Each row was made from one small tree. The marks that hang from a mark follow it in brackets, in the order of their numbers. Every link used is in the known rows. Write each row's tree.
In the rows, 128 means zero.
Known rows:
K951[K244 K570[K649]]: [123 150 121 131  58 148 181 111 165 106 112  90 133 167 175 139 178  80
 163 143 116 147 139 141 128 123 125 145 132  81 158 114 147 119 112]
K244[K506 K951[K570]]: [ 96  89 114 146 101 166 205 164 154  92 101 139 143 182 157 131 168 118
 126 155  56 164 167 138 124 101 123 119 145 101 118 165 145  76 148]
K339[K206[K649[K570[K209[K244[K951]]]]]]: [134 113 130  94 106  99 212 139 187 110 148 116 161 146 114 113 131 104
 130 104 128 150 131 142 134  73 125 104 127 135 151 192 147 135 169]
K570[K209[K244[K951]] K649[K206]]: [119  80  99  96 132 164 209 134 136  74 153 107 122 164 114 138 155 115
 142 144 100 187 140 120 143  87 132 120 128 106 170 197 119 136 109]
K978[K261[K390 K800[K206[K649]]]]: [138 108 162  91  97 141 109 124 138 100 142 124 125  92 211 210 147 172
 142 127 169 114 117 129 142 106 165 163 152 131 166 151 164 130 108]
K390[K261[K800[K206[K649]]]]: [164 121 163  99  92 162 120 143 105 106 130 101 115 132 238 157 161 144
 165 129 161 100 113 168 108  93 136 170 132 127 161 157 164 112  95]
K991[K206[K649[K570[K209]]]]: [162  99 113 126 128 167 172 135 205 114 139 111 146 148 140 143 108 119
 136  89 163 134 135 130 126  92 157 126 155 105 146 164 150 126 127]
K800[K206[K649[K570]]]: [155 146 126  73  74 113 180 144 188 111 120 128 116 145 155 147 154 139
 148  73 151  98 111 136 121  94 133 148 150 138 160 155 158 109 121]
K261[K978]: [131 125 116 130 106 178 137 144 153 126  97 124 137 155 160 157 148 140
 156  85 118 168 118 130 118 119 140 157 120  99 137 136 119 119 136]
K649[K206 K570[K209[K244[K951]]]]: [119  90  94 109 106 164 232 162 171  74 173 136 153 184  78 112 112 104
 145 142  96 172 133 108 154  78 162 111 142 111 139 198 127 128 139]
K991[K206[K649[K570]]]: [152 113 120  98 101 150 163 137 215 138 113 131 142 120 148 139 118 134
 123  93 142 124 111 132 110 109 155 142 165 118 146 158 142 129 122]
K991[K206[K649[K570[K209[K244[K506]]]]]]: [147  68 114 108 155 146 205 141 163 111 163  83 155 158 101 134 108 110
 125 119 116 112 136 113 116  83 136 110 136 107 149 146 128 122 120]
K570[K209[K244[K506 K951]] K649[K206]]: [106  49  92  96 154 158 229 144 113  71 159  94 122 185 109 143 163 123
 123 158  76 165 153 113 135  76 127 115 134  99 169 188 116 122 104]
K209[K570]: [129 130 134 149  99 152 164 157 150 113 115 130 134 103 149 136 155 114
 137 115  68 155 123 188 128 130 124 134 134 101 133 135 108  97 112]
K261[K390 K800[K206[K649[K570]]] K978]: [151 119 111  81  62 123 138 120 171 126 156 112 141 140 205 176 130 178
 169  79 185  86  86 118 114  85 186 157 133 111 149 172 161 162 111]
K649[K206 K570]: [127 125  91 116  77 159 182 161 192 107 139 158 135 156 127 132 132 129
 139 114 115 147 109 129 137 106 173 148 179 111 135 160 120 131 113]
K951[K244[K209[K570]]]: [133 142 134 154 118 135 201 166 129 123 117  90 146 113 137 144 154  91
 154 145  85 134 124 149 143 126 158 130 129  78 142  97 110  84 128]
K978[K261[K390 K800]]: [104 100 139 148  99 160  98 119 121 112 149 141 144 112 187 199 128 161
 128 163 116 152 128 122 160 139 182 161 153 106 128 136 139 135 122]
K800[K206 K261[K978]]: [190 158 129  93  93 172 163 191 151 120  93 112 107 125 191 150 156 143
 171 103 156 143 111 119 113  93 142 181 150 134 140 149 128 109 131]
K206[K649[K570[K209[K244[K506]]]]]: [128  78 112 126 134 127 211 129 133  94 178  82 160 173  99 138 144 116
 129 106  91  93 139 121 136  91 136 115 122 122 134 125 141 116 129]
K206[K649]: [136 124 149 127 113 143 153 126 151 125 108 115 139 119 156 167 167 140
 126  86 114 131 118 154 122 114 137 145 137 131 147 130 140 112 122]
K206[K649[K570[K209[K244]]]]: [142 108 121 124 111 129 196 115 158 100 169  93 162 154 101 133 132 100
 143  93 112 114 128 128 141 100 143 122 112 125 143 137 145 128 134]
K649[K570]: [116 138 107 131  77 140 168 140 177 118 130 147 140 161 133 141 139 126
 135 107  95 131 122 134 135 122 150 148 150 113 122 141 131 114 131]
K978[K261[K800]]: [116 119 161 155  91 181 102 132 115  98 117 143 133 133 202 181 144 144
 142 155 123 150 135 119 155 142 167 184 143 107 146 127 145 122 125]
K244[K951]: [102 112 129 119 108 152 175 149 148 114  99 149 138 147 138 147 156 137
 121 123  75 175 139 138 135 109 132 137 137 116 136 170 134  95 143]
K209[K244[K951] K570[K649[K206]]]: [123  90 112  73  89 149 228 149 164  89 130 120 126 102 128 109 169 117
 141 148  62 174 115 162 126  97 123 122 133 102 169 202  99 137  98]
K390[K261[K800 K978]]: [145 103 131 148  92 222 103 140 106 118 128 110 146 157 234 140 140 140
 179 140 138 144 119 134 112 109 163 180 125  85 125 151 133 131 119]
K991[K206]: [135 123 127 122 128 169 135 154 171 138  88 136 128 121 148 159 124 123
 125 121 106 177 123 144 112 126 127 144 147 104 148 151 110 113 112]
K991[K206[K649[K570[K209[K244]]]]]: [158 100 125 104 128 150 184 135 192 116 151  97 156 136 107 131  99 103
 138 103 133 132 123 119 124  96 142 116 125 114 155 162 132 139 124]
K244[K506 K951[K570[K209 K649[K206]]]]: [116  55  76 136 120 190 221 150 154  49 144 113 119 211 163 134 173 112
 138 158 110 170 178 128 133  80 135 113 163  78 147 197 149  98 116]
K261[K390 K800]: [ 95 120 123 152 112 129 108 117 108 131 152 125 141 125 172 199 130 156
 119 142  94 141 113 149 137 126 174 143 126 102 131 143 132 145  98]
K978[K261[K390 K800[K206]]]: [118 124 142 108  94 144 104 140 117 103 143 142 118 117 203 205 134 159
 150 155 141 143 127 123 155 121 161 167 149 113 154 154 147 121 110]
K209[K244]: [113 136 136 121 108 127 164 146 122 129 118 117 144 127 111 150 142 114
 134 124  54 161 118 143 131 129 116 140 100 128 144 123 104 117 120]
K978[K261[K800[K206[K649]]]]: [154 128 180  99  89 156 117 133 134  88 105 127 112 116 225 186 161 154
 154 123 181 113 124 128 137 113 148 185 144 132 180 145 171 116 114]

Write each row's tree:
[132  81  78 127 144 139 214 168 130  98 134 101 104 124 167 147 184 142
 130 148  78 123 130 147 126 123 150 136 167  73 152 151  95  92  84]
K244[K209[K570[K649[K206]]] K506]
[112 102 130  90  88 129 214 124 149 103 123 112 131 106 139 117 173 113
 141 140  37 165 129 165 123 113 102 124 113 103 158 183 110 124 115]
K209[K244[K951] K570[K649]]
[164 133 150  95  90 155 123 136 135 112 100  98 115 142 226 177 157 172
 170  75 188 111 101 136 101  90 155 173 109 113 182 156 162 138 109]
K261[K800[K206[K649]] K978]
[114  58 106  71 112 145 244 156 142  87 139 108 125 119 119 111 178 132
 126 164  40 155 128 153 116  89 122 114 144  97 162 190  96 121  93]
K209[K244[K506 K951] K570[K649[K206]]]
[143 123  94 142  85 187 195 127 169  71 142  76 132 193 157 133 158  63
 172 146 160 167 148 138 141  96 150 128 146  70 166 132 145 123 100]
K951[K244 K570[K209 K649[K206]]]
[144 142 130 109 107  92 181 132 182 122 153 100 155 138 115 124 127  94
 139  90 136 131 123 158 132  94 123 113 125 131 151 148 133 138 150]
K339[K206[K649[K570[K209[K244]]]]]
[134 106  91 131 127 172 164 125 143  80 146 107 104 164 155 163 159 120
 140 117 141 164 140 140 140 103 145 143 146  90 166 159 125 123  89]
K570[K209 K649[K206]]
[147 136 143 115  91 173 115 158  93 110 128 116 109 149 227 152 151 129
 170 160 135 128 120 162 119 102 129 175 135 108 149 158 147 100  95]
K390[K261[K800[K206]]]
[119  73  89 113 154 149 200 135 106  82 167  78 116 176 110 154 161 117
 129 146  88 145 143 127 132  96 123 125 130  99 164 143 108 126  82]
K570[K209[K244[K506]] K649[K206]]
[195 129 132  73 105 146 157 158 168 132 132  93 126  82 192 177 157 172
 153  81 173 119  93 126 111  80 165 155 159 146 136 163 139 132 119]
K800[K206[K649] K261[K390 K978]]
[141 109  91 124 120 147 194 154 150  99 125 115 103 108 170 144 172 131
 143 136  99 143 119 155 133 131 155 142 159  82 162 167  98 108  90]
K244[K209[K570[K649[K206]]]]
[159 117 112 129 107 168 146 156 153 141 138 114 147  93 167 171 139 157
 138 112 120 155 108 123 126 110 185 155 162 123  98 147 112 136 136]
K800[K261[K390 K978]]
[184 115 130  81  57 186 135 137 150 105 145 104 131 161 245 125 147 152
 198 103 199  85 103 131 102  76 165 179 141 111 149 173 168 132 121]
K390[K261[K800[K206[K649[K570]]] K978]]
[105  75 103 173 129 184 206 162 141  68 131 122 142 211 150 136 156 102
 132 154  80 167 189 132 143  89 123 105 133  90 117 166 156  66 155]
K244[K506 K951[K570[K209]]]
[126 131 115 103  93 148 106 141 122 127 132 116 120 141 204 196 131 174
 163 110 151 136 102 128 118  99 166 159 113  96 154 161 135 142 106]
K261[K390 K800[K206] K978]
[105  72 108 148 155 138 226 193 115 106 115 126 133 131 144 140 173 139
 117 155  33 139 150 142 137 113 141 116 146  87 120 162 114  63 145]
K244[K209[K570] K506 K951]
[108 103 106 123 104 143 218 143 152  89 161 125 155 184  87 115 122  96
 145 133  75 158 147 111 155  93 139 112 115 110 128 182 136 117 155]
K649[K570[K209[K244[K951]]]]
[195 129 107  65  70 134 180 153 198 126 151 109 134 102 179 156 140 168
 159  76 182  94  87 109 113  74 184 159 182 147 123 174 148 140 132]
K800[K206[K649[K570]] K261[K390 K978]]
[126 128 114 171 108 163 183 148 138  85 139 100 156 172 125 126 133  63
 160 137  76 174 160 151 144 116 113 115  90 105 131 133 130 101 133]
K951[K570[K209[K244]]]
[123 105 102 158 110 163 199 117 127  78 147  55 132 214 159 149 175  70
 159 156 116 133 174 132 137 100 120 124 132  65 147 100 154  93 114]
K951[K244[K506] K570[K209 K649]]
[132  93  90 141 107 178 214 141 143  68 151  68 132 209 153 147 166  75
 156 161 141 143 161 129 136  83 148 121 156  65 161 121 141 105  96]
K951[K244[K506] K570[K209 K649[K206]]]
[112 108 115 146 101 161 102 118 122 135 139 116 148 135 190 192 128 171
 144 115 119 146 101 129 124 115 187 151 114  86 128 149 124 156 114]
K261[K390 K800 K978]
[118  99 107 168 154 133 200 183 109 113 120 111 127 125 149 153 168 126
 127 139  44 121 141 151 137 132 138 127 144  85 120 123 100  63 122]
K244[K209[K570] K506]
[148 114 129  87 102 142 108 123 138 126 131  98 129 123 216 199 143 184
 162  83 177 110  93 135 107  86 170 155 114 115 167 160 153 153 103]
K261[K390 K800[K206[K649]] K978]
[108 117 116 146 152 126 200 165  92 132 118  83 142 168 130 173 160 117
 129 153  80 114 142 103 140 117 153 140 142  88 130  86 118  78 130]
K951[K244[K209 K506]]
[129 140 159 113  83 164 112 150 114  92 109 140 102 140 208 183 149 147
 161 150 149 144 134 122 150 126 143 188 140 115 171 143 154 104 116]
K978[K261[K800[K206]]]
[133 115  80 145 103 174 183 156 176  83 166 136 137 187 115 136 118 113
 147 114 134 151 133 127 152  94 175 132 163  96 135 159 129 119 120]
K649[K206 K570[K209]]
[122 102  72 124 101 162 219 156 170  79 102 136 111 168 186 133 173 122
 144 157 104 173 152 112 136 119 159 132 164  87 151 204 140 107 127]
K244[K209 K951[K570[K649[K206]]]]
[158 124 131 108  85 202 107 159 103 110 120 110 117 164 242 146 145 143
 193 135 162 133 113 139 104  93 141 184 123  94 151 166 142 117 110]
K390[K261[K800[K206] K978]]
[134 112  85 125 101 158 204 156 162  90 176 121 149 177  79 124 110  95
 150 128 107 154 127 118 150  99 162 125 140 112 140 154 114 134 118]
K649[K206 K570[K209[K244]]]
[104  72  87 150 123 169 208 126 140  63 128 103 120 215 171 141 183 106
 138 152  84 158 191 130 137  95 111 118 140  79 138 180 162  81 136]
K244[K506 K951[K570[K209 K649]]]
[109  70  91  86  93 152 238 150 153  79 125 118 129 169 139 114 176 114
 131 174  59 166 149 123 116  93 121 120 143 103 155 192 124 120 107]
K209[K244[K506 K951[K570[K649[K206]]]]]
[136 114 141  81  62 127 131 117 167 100 165 137 130 114 200 186 134 169
 149 127 176  91 113 112 150 104 185 164 169 129 152 162 174 146 119]
K978[K261[K390 K800[K206[K649[K570]]]]]
[143 146 130 111  91 164 115 154 122 115  98 116 108 166 218 175 144 155
 179 104 158 138 109 129 113 101 149 180 106  99 170 148 142 127 113]
K261[K800[K206] K978]
[129 150 106 149  87 134 196 128 141 108 105  81 128 171 186 150 175  81
 166 146 116 137 146 114 135 137 142 145 132  76 153 111 144 100 123]
K951[K244[K209] K570[K649]]
[115 122 108 168 121 141 212 171 116 112 112  88 151 185 153 150 160  85
 144 169  82 124 157 109 137 121 148 129 136  80 125  91 135  70 144]
K951[K244[K209 K506] K570]
[107  96 113 112 131 141 198 116 123  85 142  97 126 168 125 143 161 107
 138 135  75 174 151 124 142 102 107 123 103 108 163 179 128 128 128]
K570[K209[K244[K951]] K649]
[145  77 121  90 126 156 216 138 198 107 144 115 163 144 100 120  99 112
 133 120 124 152 133 111 127  75 144 103 132 119 151 197 147 132 146]
K991[K206[K649[K570[K209[K244[K951]]]]]]
[170 143 111  89  99 152 154 178 150 128 129 114 121 102 182 175 147 158
 159 108 143 143 102 124 121  92 160 162 159 133 126 161 119 121 121]
K800[K206 K261[K390 K978]]
[130  89  86 140  93 193 204 139 181  53 133 125 120 190 168 127 164  99
 156 143 133 194 165 136 141  89 140 119 153  86 155 208 152 116 121]
K244[K951[K570[K209 K649[K206]]]]
[121  76  83 124 130 151 221 164 138  83 186 107 150 191  76 126 119 106
 134 145  84 128 139 111 146  86 156 118 145 105 140 145 110 118 114]
K649[K206 K570[K209[K244[K506]]]]
[120 117 112 128 135 134 171 105 116  97 149  77 123 162 131 155 156 103
 145 120  83 158 145 137 142 122 108 136  93 105 164 137 119 128 102]
K570[K209[K244] K649]
[132 105  98 113 128 157 185 126 131  85 157  90 119 157 118 147 148 105
 146 131 108 168 132 136 140 107 130 135 123 104 172 157 110 140  86]
K570[K209[K244] K649[K206]]
[179 143 119  70  78 103 193 155 181 127 162 116 126  87 166 165 146 155
 131 103 148  85  96 132 130  86 174 148 192 162 122 166 152 126 118]
K800[K206[K649[K570]] K261[K390]]
